Each row was made from one walk, in order. Every step used is in the known rows, and no mark comes twice. Write each row's walk.
In the rows, 100 means zero.
Known rows
F B: 93 100 111 80 105 111 118 101 106 106 89 104 97 101 93 88 108 104 162 109 96 97 113 100 93 60 101 94 95 102 85 34 108 107 97
W R S G: 126 92 92 60 100 93 94 109 97 91 98 94 94 95 99 111 100 107 143 114 108 86 101 97 89 99 92 100 102 105 99 105 98 80 87
Q S: 100 94 107 121 107 105 104 105 100 99 73 123 92 100 121 99 105 89 119 93 99 90 98 120 107 114 95 96 96 105 107 66 88 92 100
B F S: 97 103 110 97 94 100 94 100 104 104 80 108 95 95 68 110 95 104 97 106 101 95 105 85 80 93 101 105 110 104 97 95 98 88 99
D L Q S W: 104 105 110 134 129 85 108 87 100 99 115 100 106 93 133 97 107 97 98 103 101 101 103 112 116 124 90 95 96 101 111 107 94 79 97
Q S G L D W: 103 102 98 114 95 121 94 109 104 105 67 88 116 98 100 97 89 81 72 97 105 107 95 105 108 77 103 100 98 97 104 117 112 91 106
N F S: 100 104 104 112 93 94 115 100 94 97 77 110 92 94 76 110 94 105 98 79 98 102 106 83 93 107 100 101 104 108 96 106 98 88 114
K W S: 78 87 112 95 110 107 98 85 98 98 87 119 76 110 101 105 105 98 127 100 105 101 120 100 110 101 111 103 103 102 120 76 134 83 97
W R: 96 83 102 59 89 102 94 104 95 100 113 103 98 101 101 104 100 104 120 93 97 94 118 100 90 93 105 102 99 100 91 120 73 106 81
F S G: 120 105 109 99 108 91 106 109 102 102 82 88 94 93 80 109 103 108 142 103 99 92 97 80 90 96 97 103 100 104 98 96 105 67 98
S W R B F N: 101 129 94 64 113 92 84 94 96 100 105 96 102 101 82 96 112 104 112 115 95 99 99 92 79 89 97 105 107 104 89 118 118 89 99
V D L Q: 95 124 96 122 98 91 115 101 96 101 133 108 94 97 111 93 108 112 84 86 102 79 91 101 107 99 101 98 92 88 108 68 101 126 109
Q S G L D: 107 104 98 134 94 98 102 97 107 100 91 104 101 98 94 100 87 98 86 98 122 89 88 105 97 72 103 95 98 98 103 110 101 82 105
R S: 100 99 81 73 93 98 103 98 100 91 93 120 94 97 120 108 101 99 119 117 107 91 113 109 100 125 92 96 104 104 102 84 107 103 95
V D: 98 111 103 118 93 96 102 88 99 96 102 106 97 105 113 94 114 103 142 68 95 67 108 99 101 108 106 102 101 98 115 97 96 120 105
S W: 101 95 106 117 123 85 101 82 101 100 118 88 111 94 114 99 105 98 130 108 97 108 120 99 109 132 98 99 103 103 107 127 112 76 92
Q S W J: 94 92 99 114 98 98 107 93 99 97 107 96 84 95 125 104 101 98 130 103 76 100 119 107 114 140 97 100 100 104 108 140 87 77 106
D W: 94 94 98 92 98 120 94 111 98 107 75 87 113 98 101 96 99 83 101 99 87 114 111 101 110 109 105 104 100 98 103 98 121 105 101
D L Q S: 99 109 103 129 109 100 113 109 98 100 95 123 90 96 125 97 106 98 84 94 103 87 86 121 111 105 93 94 90 97 108 52 86 104 106
Q S W: 104 94 112 128 128 89 102 84 101 98 99 99 107 95 130 98 107 91 125 102 99 103 112 112 113 130 92 96 100 106 111 116 96 71 93
L D V: 94 111 97 123 100 92 123 97 113 109 92 92 120 97 102 98 91 90 85 115 110 124 110 102 102 103 106 93 99 94 92 116 118 82 103
L Q: 95 102 94 103 100 100 102 102 100 101 126 108 93 98 100 98 103 107 150 101 108 99 92 103 103 110 98 100 87 90 103 52 99 94 104
B F: 102 87 104 103 98 103 72 100 101 99 101 103 96 96 61 101 93 101 105 116 105 95 98 102 82 102 105 104 113 104 108 76 126 99 96
B F N: 98 131 100 96 102 94 85 100 103 103 96 102 97 99 66 101 108 104 102 122 92 93 90 94 81 75 101 103 106 104 89 104 128 94 108
G L D W U: 107 112 92 66 103 120 96 107 106 104 90 95 107 105 100 101 86 93 90 101 111 102 115 101 78 113 103 104 98 96 101 100 101 106 99
W K V D L Q: 93 124 93 127 97 91 115 102 96 99 134 109 88 106 109 92 103 113 87 85 106 85 70 102 107 99 98 97 92 89 95 81 94 127 112
K W: 96 83 100 114 134 104 108 73 101 99 86 99 90 110 94 101 107 90 133 86 99 106 122 103 98 95 109 100 107 102 128 79 110 77 103
Z Q S W R B: 103 92 89 45 120 108 102 91 84 89 107 106 102 102 134 89 111 99 143 81 100 104 117 105 100 141 94 104 93 101 102 95 82 99 85
B F S W K V: 96 96 100 118 107 92 98 93 103 97 104 97 89 116 88 100 91 101 123 106 108 119 50 96 97 114 92 98 108 106 64 130 96 84 101
N F S G L: 113 99 103 107 89 95 92 108 100 98 89 96 99 95 68 106 91 108 32 94 101 98 86 89 88 66 107 100 107 108 100 103 98 134 104
N F S W D V: 105 89 103 117 99 82 121 97 111 104 98 84 124 96 102 105 109 96 61 118 76 133 118 93 107 127 95 94 105 104 90 121 95 86 106
N F: 105 89 95 121 97 94 102 100 87 89 96 106 91 95 71 100 91 102 107 76 101 106 100 100 101 121 102 98 105 109 106 91 126 100 119
R B F S G L: 113 100 100 87 95 99 82 107 101 100 89 96 101 96 70 102 94 107 39 102 104 96 86 89 82 71 106 103 110 106 103 86 100 134 96
S W K: 93 95 101 118 107 95 105 92 97 100 120 99 93 111 110 97 84 104 133 101 107 104 109 99 108 122 90 101 100 103 107 149 86 94 100
V D W R: 96 93 103 57 84 116 88 106 94 101 97 90 109 104 111 100 104 94 111 77 90 91 119 99 96 84 107 106 99 98 98 139 72 118 87

Write each row's walk
87 100 92 113 87 118 105 108 97 104 91 99 96 113 102 95 74 92 124 94 111 105 101 101 110 100 94 104 95 96 102 142 94 91 110 : L D W K
102 86 113 78 109 104 95 92 96 93 115 104 105 98 125 104 105 100 120 94 93 98 117 108 99 103 97 102 93 104 96 145 60 92 80 : Z Q S W R
103 99 109 127 123 90 97 86 104 98 113 101 107 96 129 97 105 95 99 103 105 105 99 113 112 114 92 96 96 102 111 105 84 88 97 : G L Q S W
99 90 111 65 103 91 99 92 98 101 115 93 107 97 111 108 101 105 115 96 97 101 127 91 91 97 99 103 102 103 90 161 62 83 79 : F S W R
99 97 103 65 109 104 96 91 97 100 78 105 93 102 77 106 100 102 107 92 105 100 113 85 75 95 101 107 112 104 105 92 88 83 94 : K W R B F S
100 86 98 108 91 92 118 106 112 108 96 91 120 100 104 102 112 95 70 125 75 125 115 101 106 122 100 95 101 99 89 89 99 102 101 : W D V
108 105 96 107 91 97 95 107 100 97 118 101 94 96 76 103 94 113 80 94 111 100 74 94 94 76 99 100 93 96 102 69 91 118 111 : N F S G L Q
102 93 110 81 110 91 101 96 95 99 124 100 105 96 126 102 103 103 91 95 100 97 114 108 100 97 96 98 97 100 97 139 62 93 82 : D L Q S W R
104 105 96 114 90 116 98 108 100 104 68 83 115 95 82 101 83 86 63 90 105 112 96 93 104 75 105 102 101 99 100 132 116 89 113 : N F S G L D W
100 99 99 100 101 102 89 100 103 99 120 104 88 102 87 101 99 110 92 103 114 100 82 100 99 72 104 101 92 93 112 58 102 113 103 : K W S G L Q
113 94 104 112 96 100 86 110 103 100 87 102 99 98 91 101 96 101 43 101 101 91 82 106 95 70 105 99 103 106 106 83 93 136 97 : Q S G L
98 103 92 115 94 92 117 108 97 103 135 108 95 95 105 99 112 113 75 108 89 92 95 102 111 110 96 96 91 88 99 56 97 109 108 : W D L Q
94 101 95 109 96 120 102 103 101 107 76 87 115 98 102 96 91 82 114 97 103 110 109 101 111 100 104 102 97 94 101 117 123 74 106 : L D W
102 83 112 76 108 94 94 93 96 97 113 100 106 99 124 104 103 99 118 95 98 98 120 107 98 103 97 100 99 104 97 144 62 86 79 : Q S W R
88 95 95 100 89 119 100 112 95 105 90 99 95 113 101 95 80 93 114 95 100 108 103 101 109 107 95 105 97 99 104 128 93 112 107 : D W K
98 99 103 120 99 107 97 107 103 99 92 125 92 100 119 98 103 95 85 94 107 93 81 122 105 92 95 96 90 99 107 50 73 116 104 : G L Q S
92 104 93 129 86 100 104 91 106 102 102 109 103 100 94 98 85 100 76 98 119 93 99 103 99 79 108 96 100 95 100 114 104 97 105 : G L D
97 107 98 104 95 116 93 102 101 101 75 85 110 108 110 92 110 83 113 78 87 101 83 100 110 105 106 103 102 98 93 108 112 115 106 : K V D W
101 97 84 41 81 110 94 103 97 90 91 110 103 101 129 108 101 95 107 101 102 87 120 106 96 103 94 100 103 102 99 126 79 115 88 : V D W R S
104 102 111 123 119 81 110 81 98 97 101 90 107 91 98 106 98 101 109 92 98 111 118 86 104 125 95 99 107 109 102 144 103 68 103 : N F S W
106 103 95 103 94 99 90 107 103 101 125 100 96 98 87 99 98 111 92 105 110 98 77 101 96 79 101 100 91 93 104 59 94 122 103 : S G L Q
89 84 90 105 102 109 112 86 97 98 98 97 72 105 100 105 101 98 137 92 76 103 126 101 103 114 110 103 105 101 121 114 97 81 112 : K W J
99 103 98 93 89 108 84 112 102 102 116 100 96 98 89 100 97 107 82 107 109 102 78 99 103 77 103 102 90 92 104 63 106 123 102 : D W S G L Q
95 124 95 130 105 86 115 95 97 98 140 101 93 104 115 92 104 112 88 88 106 88 73 101 110 104 96 96 94 90 97 96 94 118 110 : S W K V D L Q
113 93 92 69 84 106 80 112 101 97 93 94 107 97 92 106 92 101 32 110 101 96 93 100 90 64 104 100 106 105 100 111 93 143 90 : D W R S G L
99 132 91 75 109 96 87 99 98 101 94 103 97 101 74 94 112 103 113 115 95 96 92 93 81 92 99 104 106 103 91 89 131 95 107 : R B F N
101 96 108 92 103 106 118 101 98 97 87 104 93 99 74 88 100 106 149 92 99 103 106 99 92 65 99 92 98 108 87 41 117 106 112 : N F B
104 111 111 139 126 84 108 83 100 97 115 101 106 95 138 95 111 97 104 92 101 91 103 111 115 122 90 95 97 100 115 113 89 85 100 : V D L Q S W
104 84 92 51 103 106 71 100 90 95 104 103 97 100 74 94 96 103 117 103 110 98 105 101 77 113 101 107 112 102 106 73 111 102 87 : W R B F
105 90 100 96 105 86 113 96 111 106 97 83 126 98 104 101 113 95 66 127 80 133 118 94 101 132 95 97 108 101 92 105 98 86 98 : R B F S W D V
107 101 90 73 87 106 85 112 101 98 120 98 101 98 96 103 96 107 78 107 110 101 82 102 95 71 98 101 91 93 100 79 83 126 97 : D W R S G L Q
92 94 92 115 98 99 104 102 100 97 101 106 83 120 94 97 93 100 135 99 105 114 48 103 103 116 96 97 101 103 64 103 99 101 104 : W K V
103 89 103 119 98 88 113 100 116 106 106 91 126 99 118 101 112 93 41 126 81 130 106 108 111 114 95 93 98 99 94 99 81 105 101 : G L Q S W D V
91 94 91 109 97 109 100 108 100 100 89 96 91 119 96 95 92 92 123 98 100 122 50 102 107 112 97 99 100 102 64 111 103 103 106 : D W K V
100 104 95 120 101 87 116 102 98 102 142 102 100 94 110 98 112 113 76 110 89 96 98 100 114 116 94 96 92 90 100 72 97 101 105 : S W D L Q
109 95 111 86 100 106 87 116 97 101 82 88 92 97 88 105 101 101 138 113 101 97 97 90 107 101 102 105 97 102 105 88 141 76 94 : D W S G
95 89 100 61 86 117 94 107 96 104 96 91 111 101 103 103 92 92 112 91 102 104 118 100 96 81 105 104 97 96 91 145 81 88 87 : L D W R
107 69 101 115 100 88 105 90 104 99 119 94 108 100 113 104 123 104 127 117 69 102 122 98 114 142 90 98 101 102 100 103 87 69 98 : S W D
114 100 94 74 82 104 80 108 102 95 93 94 107 99 97 104 96 102 37 99 101 86 92 99 90 62 104 101 106 105 104 117 86 151 93 : V D W R S G L
109 99 109 94 99 106 91 113 99 101 82 89 93 96 88 105 97 100 144 113 108 95 95 90 108 96 102 104 96 100 104 98 143 61 97 : L D W S G
101 111 98 123 96 90 115 101 115 109 92 86 123 96 93 99 87 93 45 117 111 123 98 100 97 80 108 94 101 96 92 120 114 101 102 : S G L D V
96 125 101 131 98 86 120 99 93 101 110 106 99 96 112 93 109 108 33 79 87 68 108 98 107 99 109 97 107 98 110 104 115 145 105 : V D L
75 100 107 91 78 119 89 108 100 104 81 112 95 102 104 102 92 93 79 108 108 103 108 99 117 92 110 104 97 97 101 105 138 101 98 : G L D W S
108 106 93 86 97 101 85 107 100 99 117 101 96 97 79 98 97 112 87 103 115 99 75 95 88 81 99 103 96 94 104 52 93 118 103 : R B F S G L Q
78 103 112 86 81 117 87 107 97 100 81 110 92 105 113 99 106 94 112 94 96 90 112 98 117 106 110 106 98 99 108 96 133 112 99 : V D W S
99 104 101 77 101 101 96 99 98 102 78 108 95 97 77 104 99 103 107 100 104 98 106 85 81 110 99 106 110 103 99 79 101 89 98 : R B F S
94 125 98 137 98 86 121 100 94 98 111 105 92 107 111 91 105 108 38 78 91 76 78 99 108 100 104 95 108 99 90 115 109 145 108 : W K V D L
